Known rows, with every step that occurs
pagu nabikon kise vubel vozu nudi: [-23  43  40 -11  -9  56  15 -65 -17 -10   1 -21 -21 -51 -58  60 -38 -29
  55 -53 -10  -4   0  -9  -7 -20   6 -17  30 -79  16 -29 -67 -24  -6 -13
  -3 -55 -24 -26 -30 -18]
murog ganep: [-25  34  22 -22   1  43  16 -20 -36 -32  16  21  30 -18 -15  -3 -17  -2
  14 -16  11   8  21 -12 -46 -14  16 -18 -15  -2  13 -10 -44   3  12 -25
   0  26  13 -21  22   3]
nibaret kozed vubel kise murog: [ -4  -6  41 -40 -17  51  76 -28 -67 -54  -9  46  -6 -13 -10 -22  -3 -14
  42 -43 -11 -28  17 -34 -23  30  -7  -7 -43   3  65 -34 -16 -22 -26 -35
  30   4  10 -22   7  -9]
nabikon kise murog ganep pogi vozu: [ -2 -17  37 -25   6  10  27 -36 -53 -38  53  24  -5 -24  -5   7 -22  15
  -4  21 -19 -34  23 -18  19  -7   6   6 -30  -7  29 -38 -58 -25  15 -21
 -19  -7  -7  -6  12 -30]
pogi vozu vubel kise murog: [ -8  13  62 -27 -11  47  57 -28 -47 -53   8  17 -21 -16  19   2 -12 -32
  26   1 -29 -41  33  -1 -30  20 -16   6 -20  -2  46 -56 -60 -31   2 -48
  15  11  -5   3 -15 -35]
ganep pogi vozu vubel: [ -1  32  56 -32  11  32  36 -41 -44 -30  53  19  -2 -31 -20  20 -16   9
   6  32 -35 -62  14  -9 -27  11   6 -11 -19 -28  -6 -72 -77 -31 -22 -26
   3  14 -14  17   8 -37]
konaz ganep pogi: [ 12   2  29 -12  -2  33  19 -20 -56 -26  19  36  -2 -21 -53  29  -8  48
   8  27 -10 -32  17 -21 -43 -13  12   8 -23 -22 -16 -31 -67  38  -9 -21
   8  40   4 -11  11 -30]
kise murog: [-24   7  34 -15   4  57  27 -36 -31 -50 -18  36 -14   7 -11 -13  -4 -25
  24 -16 -11   4  26 -35 -42   7  -5 -16 -18   7  35 -33 -25  -3  12 -31
   2  27  -1   6  -4 -21]
nibaret kozed vubel kise murog ganep: [ -9  -7  24 -46 -12  33  55 -12 -67 -47  11  45  20 -18  -1 -23  -7 -11
  36 -47  15  -8  22 -33 -30  12  14 -10 -31  20  62 -20 -16 -22  -8 -40
  25   5  20 -36  17   6]
nabikon kise vubel vozu pogi: [-20   4  62 -31  -1  44  40 -49 -16 -27   9 -21  -6 -23 -42  53 -38   0
  27 -28   1 -31  22 -25 -10  11  -6 -24 -17 -41   9 -42 -58 -23 -34  -4
 -25 -21 -32  -8 -17  -7]
pogi vozu vubel kise murog ganep konaz: [-29  18  36 -31 -10  40  51 -15 -53 -33  54  14 -13   5  40 -31 -31 -47
  18  26 -18 -27  44 -16 -46  11  26 -20 -41  11  41 -37 -56 -27   5 -64
   3   5 -24 -12 -25   1]
kise murog ganep konaz: [-43  14  10 -20   3  49  22 -20 -38 -33  32  30  -8  23  18 -44 -29 -40
  22  10   0  13  38 -43 -56  -2  36 -37 -39  21  31 -15 -24  -2  12 -51
  -5  20 -19 -13 -18  16]
nibaret kozed vubel kise murog ganep pogi: [  2 -23  27 -47  -4  17  44 -22 -70 -51  49  56   9 -35 -20  -2  -6  34
  37 -24   0 -23  24 -41 -10  12  28  -5 -37  20  61 -35 -15 -22 -11 -33
  28   3  18 -26  22  -6]
vubel vozu: [-12  14  47  11  -1  73  52 -34 -36 -31 -12   6   1 -12 -31  -5 -28 -20
  29 -31 -23 -20  30  -6 -14 -15   7 -29 -16 -44  18 -26 -60 -27  -7 -13
   5 -17  -4 -16  10 -33]
kozed vubel vozu: [-10  11  38   2 -16  78  76 -38 -55 -36  -1   2   9 -24 -42  -9 -33 -25
  30 -37 -15 -43  11 -29  -7   0   2 -31 -24 -49  20  -9 -43 -36 -26   4
  14 -39  -6 -43  33 -21]
ganep konaz vevas: [-42  21  30  13 -16  67  44 -21 -34 -33 -12  23 -20   3 -31 -19 -13   4
  17  12 -12  -8   7 -23 -58  -1  11 -37 -64 -28 -17 -38 -54  21 -28 -71
  10  44  -6 -17  18  17]
pagu nabikon: [ -8  42  20  12   6  72  13 -42 -40 -19   9  25  -8 -18 -42  19 -19 -25
  17 -35 -11   2   3  -9 -33 -16  -3  -9 -15 -59   7 -23 -54  17   7 -15
  10   9  18 -11 -16 -17]
nabikon kise murog ganep pogi vozu vubel: [-10  -3  43 -51   4  10  28 -35 -41 -44  54  16  -3 -27   5  25 -18  -4
   8  22 -17 -54  22 -25 -11  12   2   8 -13  -9  22 -59 -71 -32   5 -26
 -13   3 -20  10  -7 -29]
nabikon kise: [-21  32  43 -32 -10  56  42 -41 -32 -44   0   7  -1 -28 -26  20 -22  -2
  20  -9 -19 -26  14  -8 -13  12 -27   5 -36 -48  24 -27 -60  14  -9  -2
 -17  19 -13  -6  -2 -13]
vozu vubel: [-25  52  43 -39   2  57  32 -31 -22 -41   6  16  10 -20 -19  20 -11 -21
  27  -3 -12 -30  17 -18 -67  19  -5 -15  -8 -23   2 -51 -59  -6 -16 -24
   6  36 -10  10  -3 -15]
murog ganep pogi vozu vubel: [ -5  29  41 -40  12  18  25 -31 -45 -27  67  18  16 -34 -10  21 -18  10
   2  27 -17 -48  19 -11 -33   0  19 -12 -11 -13  -5 -57 -77 -34  -7 -28
   1  11  -8   8  15 -26]
nabikon kise murog: [-23  -1  37 -30  -9  52  37 -42 -30 -57 -18  22 -21  -4  -7   7 -12 -27
  26 -15 -13 -12  23 -32 -17  18 -25   8 -27 -18  46 -31 -38   6  11 -17
 -17  17 -13   3 -18 -19]
pagu nabikon kise: [-11  33  26 -10  -7  65  26 -48 -36 -28  10   9 -12 -32 -38  38 -25 -20
  18 -35 -19 -18   2  -4  -7  -4 -24  12 -24 -82  23 -20 -67  25   3   0
 -11   3  -1 -11 -27 -16]
murog ganep konaz vevas: [-48  19  17   7 -14  53  30 -11 -36 -30   3  23   0  -3 -20 -19 -13   5
  14   4   8   5  10 -24 -63 -13  27 -39 -55 -13 -16 -23 -51  20 -13 -74
  10  42   3 -31  26  29]
nibaret kozed vubel: [ -3  23  29 -44   2  50  69 -36 -64 -26   1  45  21 -13 -42 -27  -5  -6
  25 -41  -4 -35  -8 -43 -35  24   3 -32 -43 -23  16 -34 -20 -20 -56 -11
  15   9   3 -21  34   4]
vevas konaz ganep murog: [-19 -26   9  -5 -13  70  35   6 -60 -20  20  40  -3  32 -22 -30 -25  11
   5  17  17 -30  32 -37 -69 -13  21  13 -47  -7 -45  -9 -70  59 -15 -33
 -25  25   7 -19 -37   9]
ganep murog: [-27   8  41 -23   0  70  39 -29 -38 -42  20  30  12  12 -25 -18 -20  20
  19   3 -18 -23  22 -22 -47   7  12   0 -45  -3  -3 -32 -51  14 -10 -13
 -21  23   9  -1 -11 -14]
ganep pogi vozu vubel kise: [  5  33  73 -30 -11  37  59 -29 -55 -46  57  15  -8 -52  -8  31 -21  23
  22  28 -42 -68  29  19 -14  17  -5   9 -31 -29  23 -64 -87 -26 -18 -37
  21  10  -3   1   4 -40]
nabikon kise murog ganep pogi vozu nudi: [-23   5  52 -43  -6  15  -3 -49 -50 -22  49  -1 -15 -39 -12  25 -25  14
  26  15 -13 -15   3  -8   4 -18  14  -4  -3  10  29 -40 -72 -34  12 -31
 -23   5 -11  -6   5 -32]
kozed nibaret: [ -9  44  38   1 -14  70  15 -54 -61 -41  10  24  27 -20 -16  14   5   4
   4  -9 -10 -31   0 -31 -29  17  -4  -7 -33 -37  -8 -27 -42  21 -13 -20
  23  11  -4   5  19 -15]
pogi vozu vubel kise murog ganep: [-15   9  43 -34 -11  30  38 -14 -46 -48  26  18   8 -19  26  -1 -16 -28
  20  -4  -1 -23  37  -2 -33   2   5   1 -13  15  45 -34 -60 -30  20 -50
  11   8   6 -12  -3 -16]
ganep murog kise vubel vozu: [ -6   5  40 -14 -10  80  61 -38 -28 -39  15   1   9 -25 -36   5 -41  16
  54 -21 -18 -29  43 -42 -16   0  31  -3 -22 -52   5 -32 -53 -19  -7  -8
   7 -36 -23 -22 -19 -12]
nibaret kozed vubel vozu: [  2  -1  39 -19   0  62  83 -35 -63 -20 -11  25  14  -9 -44 -29 -22 -25
  34 -61 -13 -44   8 -33  -8   4  14 -40 -31 -44  22 -30 -35 -48 -51  -5
  17 -33  -2 -32  28 -16]
konaz ganep murog kise nabikon: [  0   1  32 -30 -21  73  37   0 -50 -39  17  43   7  -8 -27   8  -4  30
  35   5 -19   1  34 -34 -34  -3  42  19 -53 -30 -20   7 -71  36  11  -1
   6  35  16 -12 -28 -14]
vozu vubel kise murog ganep pogi: [-15   0  38 -41  -5  24  15 -22 -43 -64  54  33   0 -41  -4  34 -13  21
  37   3  -5 -20  42 -23 -34   9  19   8 -11  19  48 -45 -45 -14  19 -45
  20  25   9  -3  -4 -21]
nudi vozu pogi: [-44  30  60 -39 -11  49  29 -35 -27 -20  15   1  11 -12 -22  30 -10  13
   4   6   9 -21  -6 -15 -28   3 -17 -30 -45  19  -2 -28 -68  -1 -40 -10
 -27  51 -16 -18  -9 -40]

Rows
[ -9  31  36   1  10  48  53 -43 -10 -33  -9  13   2 -23 -43  14 -25 -18
  30 -33 -12 -16  36 -29 -21  -1  12 -32   3 -56   9 -36 -35 -28 -15 -15
  11 -50 -22 -18   3 -12]
kise vubel vozu
[-21  18  54 -35 -15  58  46 -26 -34 -66  -5  24 -19 -18   8  16  -7 -26
  45 -12 -16 -24  37 -13 -48  27 -15   7 -17   2  52 -48 -46 -11   6 -47
  21  27  -1   4 -22 -24]
vozu vubel kise murog
[  0 -13  11   1  -3  44  18  -7 -64 -21  39  44 -18  -9 -44  10 -20  30
   6  29   9 -28  30 -37 -43 -18  23   3 -32 -23 -29 -19 -64  49 -12 -37
   4  31  -1 -12  -9  -6]
vevas konaz ganep pogi
[-19  49  30 -37  -1  30  45 -48  -4 -47   1  19   2 -42 -39  38 -18   1
  20  -9  -7 -17  18 -35 -26  31 -16   0 -13 -57  15 -37 -33  11 -17  -6
  -8 -18 -33  -6  -9   7]
nabikon kise vubel
[-16   8  51 -15 -16  61  46 -25 -42 -64 -10  31 -20 -14   1   0 -10 -12
  36 -18 -16  -7  39 -11 -28  15 -12   4 -30   4  61 -31 -36  -2  13 -43
  18  20   8  -7 -10 -25]
vubel kise murog
[-40  62  42 -45  -7  49  49 -32 -15 -36   5  22  21 -27 -11  24   0 -20
  12   6  -9 -40   1 -18 -47  16 -19 -20 -17  -9  -1 -39 -69  -8 -29 -16
  -3  33 -28 -12 -14 -43]
nudi vozu vubel
[-33  35  60 -13 -11  73  18 -47 -38 -15  -9 -17  -9 -28 -38  14 -31 -17
  55 -31 -15  -5   9   4 -25 -26  17 -38  12 -23  12 -29 -74 -37  -7 -26
  -2  -5  -6 -17   7 -32]
vubel vozu nudi
[-10  47  54 -31   6  46  46 -35 -39 -26  21  10   7 -16  -7   4 -16 -26
   4  13 -26 -53  11  -4 -44  11  -8 -16 -14 -29  -9 -57 -77 -30 -21 -27
  -3  19 -16  12   4 -26]
pogi vozu vubel
[ -2 -29  54 -30 -18  68  37 -22 -44 -13  15 -22   6  -3 -46  37 -40  36
  38  -4   9 -41  29 -41 -44 -11  28   3 -29 -23 -29 -31 -84  11 -29 -11
 -15   7 -20 -23 -33 -13]
konaz ganep murog kise vubel vozu pogi
[-31  51  49 -18  -3  52  20 -54 -13 -18  -8 -10  -6 -40 -51  31 -30 -13
  55 -32  -5   1  13 -16 -34 -13  20 -40  29 -33   9 -38 -51 -40 -15 -27
   5 -33 -24 -16   0 -15]
kise vubel vozu nudi
[-10  41  41 -28  -9  74  36 -20 -34 -50  17  36   1 -38 -23  14  -6   4
  45 -14 -25  21  34 -26 -15   7  29  -9 -39 -40  16  -1 -51   2  17  -3
  23  30   9   1  -3 -12]
murog kise nabikon
[ -8  51  16 -17   5  39  32 -54  -8 -32  10  20  -9 -45 -50  55 -22 -17
  17 -32  -6 -12   8 -30 -21  14 -16   7  -4 -86  12 -30 -38  23  -6  -4
  -2 -34 -20 -13 -31   6]
pagu nabikon kise vubel
[-14  10  46 -34 -21  97  44 -28 -53 -43  31   8  15 -17 -17 -12 -32  38
  51   7 -21 -28  27 -30 -33   2  23  16 -56 -19   5 -24 -71  17   3 -11
  -5  45   2 -10 -14 -13]
ganep murog kise
[-49   4  30 -11 -27  50  41  -4 -37 -54   3  23 -17  -6   7  -3 -11 -12
  33   1   6  -9  28 -24 -72   9  16 -19 -47   5  16 -40 -53   7  -3 -98
  25  40  -3 -25  -2  23]
vozu vubel kise murog ganep konaz vevas
[  4  -7  35 -29 -33  90  42  -9 -70 -26  11  10  16  -6 -27  -2 -24  44
  38  18  -9 -38  24 -30 -53 -13  20  33 -50 -23 -21 -15 -90  48   2 -14
  -1  59   2 -22 -18 -17]
konaz ganep murog kise
[-51  29  27 -42 -22  42  53 -13 -34 -42  43  25   1  -4  39 -14 -21 -40
  25  20  -5 -18  35 -26 -48  14  16 -26 -43  27  44 -21 -49  -9   0 -58
   2  18 -34 -31 -39 -13]
nudi vozu vubel kise murog ganep konaz
[-37  11  24 -19 -13  54  38 -13 -49 -43  38  25 -10   5  27 -31 -32 -28
  31   9  -7   6  48 -23 -44   5  28 -23 -48  18  53 -14 -33   1  14 -60
   8  14 -11 -24 -20  11]
vubel kise murog ganep konaz
[ -2  30  44 -41 -12  40  82 -14 -54 -51  17  66   3 -37 -28   0   6   0
  35 -47 -23  -3  18 -14  -6  34  19 -19 -54 -34  41  -8 -23 -22 -34  -8
  38 -11  25 -21  14   1]
nibaret kozed vubel kise nabikon
[-22   6  31 -22 -15  42  27 -12 -44 -54  11  28   7 -20   8  -3 -13 -11
  32 -21   7   9  41  -9 -35  -3   7   1 -18  21  57 -13 -35  -4  31 -46
  13  18  19 -20   1  -8]
vubel kise murog ganep
[-19  12  57 -19   7  49  30 -45 -17 -22   9 -11  -2 -15 -46  38 -33  -2
  27 -28   3 -18  26 -27 -31   2  10 -39 -10 -22   0 -44 -49 -29 -33 -15
 -13 -15 -21  -6  -8  -9]
kise vubel vozu pogi
[-18  15  41 -33 -10  81  38 -16 -38 -52  34  43   5 -18 -19   1 -13  26
  45  -6 -30  11  37 -31 -17   8  42   6 -58 -26   5  -5 -54   8  14   3
   5  24  14   1 -21 -11]
ganep murog kise nabikon
[-15 -13  65 -33  -9  77  40 -40 -32 -26  33 -22   3 -12 -39  29 -46  31
  49 -15  -3 -32  35 -41 -24   2  29 -13 -33 -20  -8 -42 -67 -20 -27  -9
 -16  -6 -20 -10 -28  -9]
ganep murog kise vubel vozu pogi
[-15   0  23  -9  -5  61  19 -48 -33 -42  -9  23 -34  -7 -20  21 -18 -44
  23 -39 -13  -4  12 -30 -11   3 -26  14 -15 -48  46 -24 -44  16  21 -13
  -9   4   0  -3 -39 -22]
pagu nabikon kise murog
[ -8 -19  18 -17 -32  99  39   3 -74 -25  30  15   1   3 -17 -22 -38  29
  37  20   8 -35  36 -43 -55 -15  29  29 -61 -23 -34  -3 -88  58   0 -30
  -7  50  -1 -24 -37   6]
vevas konaz ganep murog kise
[  5  -8  48 -12   0  17  35 -23 -65 -41  62  30  -4 -31   1   0 -18  27
   4  21 -22 -27  35   2  10 -11  17   4 -32   9  42 -39 -59 -29  18 -41
   9  -5  12 -14  17 -35]
vubel kise murog ganep pogi vozu
[-21  35  53 -30   2  22  -7 -43 -54  -8  62  -1   4 -45 -27  18 -26  29
  21  22 -12 -13   1   6 -15 -31  33 -24  -1   9   2 -39 -76 -36   1 -34
  -9  14   1 -10  27 -28]
murog ganep pogi vozu nudi
[  3   3  28 -16   2  33  33 -12 -60 -13  55  28 -16 -12 -19  12 -22  -2
  -6  45  -5 -68  25 -24 -47  -4  14   1 -22 -30 -41 -48 -91   7 -27 -42
  -2  18 -18   5 -13 -16]
vevas konaz ganep pogi vozu vubel
[-17  13  63 -31 -16  24   4 -36 -63 -26  56   6 -14 -46  -7  20 -22  25
  36  16 -16 -11  16  10  -5 -22  23  -7  -5  26  41 -41 -71 -40  16 -53
   3   8   6 -14  12 -36]
vubel kise murog ganep pogi vozu nudi
[ -1  -2  64 -28  -6  35  50 -32 -51 -57  39  27 -25 -27   5  15 -13   2
  27  16 -36 -49  35  -6 -14  21  -4  10 -24   1  46 -68 -62 -33   1 -46
  19  10  -4  11 -13 -43]
ganep pogi vozu vubel kise murog
[-44   5  14 -32  -6  45  31 -26 -38 -37  29  18 -12  13  21 -28 -32 -40
  21   8  -4   2  36 -40 -35   9  19 -20 -46   2  42 -14 -34   6  10 -41
 -17  12 -29 -16 -26  16]
nabikon kise murog ganep konaz
[ -6   2   5 -23 -20  70  40  -9 -42 -29  31  29   3 -13 -31  -1 -33  27
  34  16  20 -26  42 -67 -63   2  33  22 -35 -33 -37 -16 -55  56 -10 -29
  -1   9 -25 -21 -42  27]
vevas konaz ganep murog kise vubel
[-38  38  17 -20   1  54  28 -19 -42 -21  45  20  10   6   3 -34 -35 -22
  16  16  -2   4  29 -26 -56  -6  35 -39 -45  -4  12 -12 -40   5  -2 -43
  -3  23 -17 -20  -3  20]
murog ganep konaz
[ -1 -10  35 -14  15  14  20 -33 -54 -31  54  34  -2 -14  -6 -11 -16  16
  -5  20 -15 -21  26 -21  -1 -15  25 -10 -22  12  21 -40 -49 -29  16 -33
  -2   0   5  -5  21 -32]
kise murog ganep pogi vozu
[-11  23  41 -12   0  43  64 -47 -11 -40  -8   3  -1 -34 -43  30 -32 -16
  31 -34 -16 -29  32 -25   1   8  -7 -13  -4 -76  21 -33 -48 -21 -16  -3
  -6 -57 -34 -18 -10 -13]
nabikon kise vubel vozu
[-51 -13  16  -5 -22  44  33 -16 -32 -46  -9  20 -21   3  -4 -15 -14 -11
  19   0   8   2  16 -39 -41   0  10 -20 -57  -9  13 -23 -45  20   0 -76
  -5  33 -10 -28   4  25]
nabikon kise murog ganep konaz vevas
[-12  10  43 -28 -29  73  26 -31 -42  -8  -1 -20   0 -29 -50  29 -38  24
  68 -13  -2 -22  17 -29 -45 -27  40   1  10 -34 -22 -27 -86  -1  -8 -22
   1 -11 -23 -33 -25 -16]
konaz ganep murog kise vubel vozu nudi
[-32  26  51 -39 -24  50  61 -24 -26 -60  -4  29  -8 -25  16  21   2 -26
  32  -5 -14 -34  23 -14 -33  27 -26   4 -23  13  51 -39 -57 -13  -3 -40
  12  23 -16 -15 -29 -48]
nudi vozu vubel kise murog
[-39  22  34 -46 -21  32  42 -10 -27 -56  15  26  19 -30  23  16  -1 -21
  24 -13  11 -13  29 -14 -38   8  -7  -2 -14  31  49 -19 -52 -13  15 -42
   9  20  -6 -32 -17 -30]
nudi vozu vubel kise murog ganep
[  1  28  60 -36 -10  26  45 -19 -58 -43  71  13  13 -56   1  31 -23  23
  17  22 -25 -57  30  18 -16   5   9   9 -23 -14  26 -49 -84 -29  -4 -40
  19   8   5 -10  10 -26]
murog ganep pogi vozu vubel kise
[  -2   26   25    7    1   53   49  -54  -15  -27   -2    2  -10  -38
  -52   45  -35  -32   29  -53  -16  -22   22  -19    5   -8   -6   -5
    5 -104   17  -27  -53  -12   -5    2    2  -73  -23  -24  -27  -15]
pagu nabikon kise vubel vozu
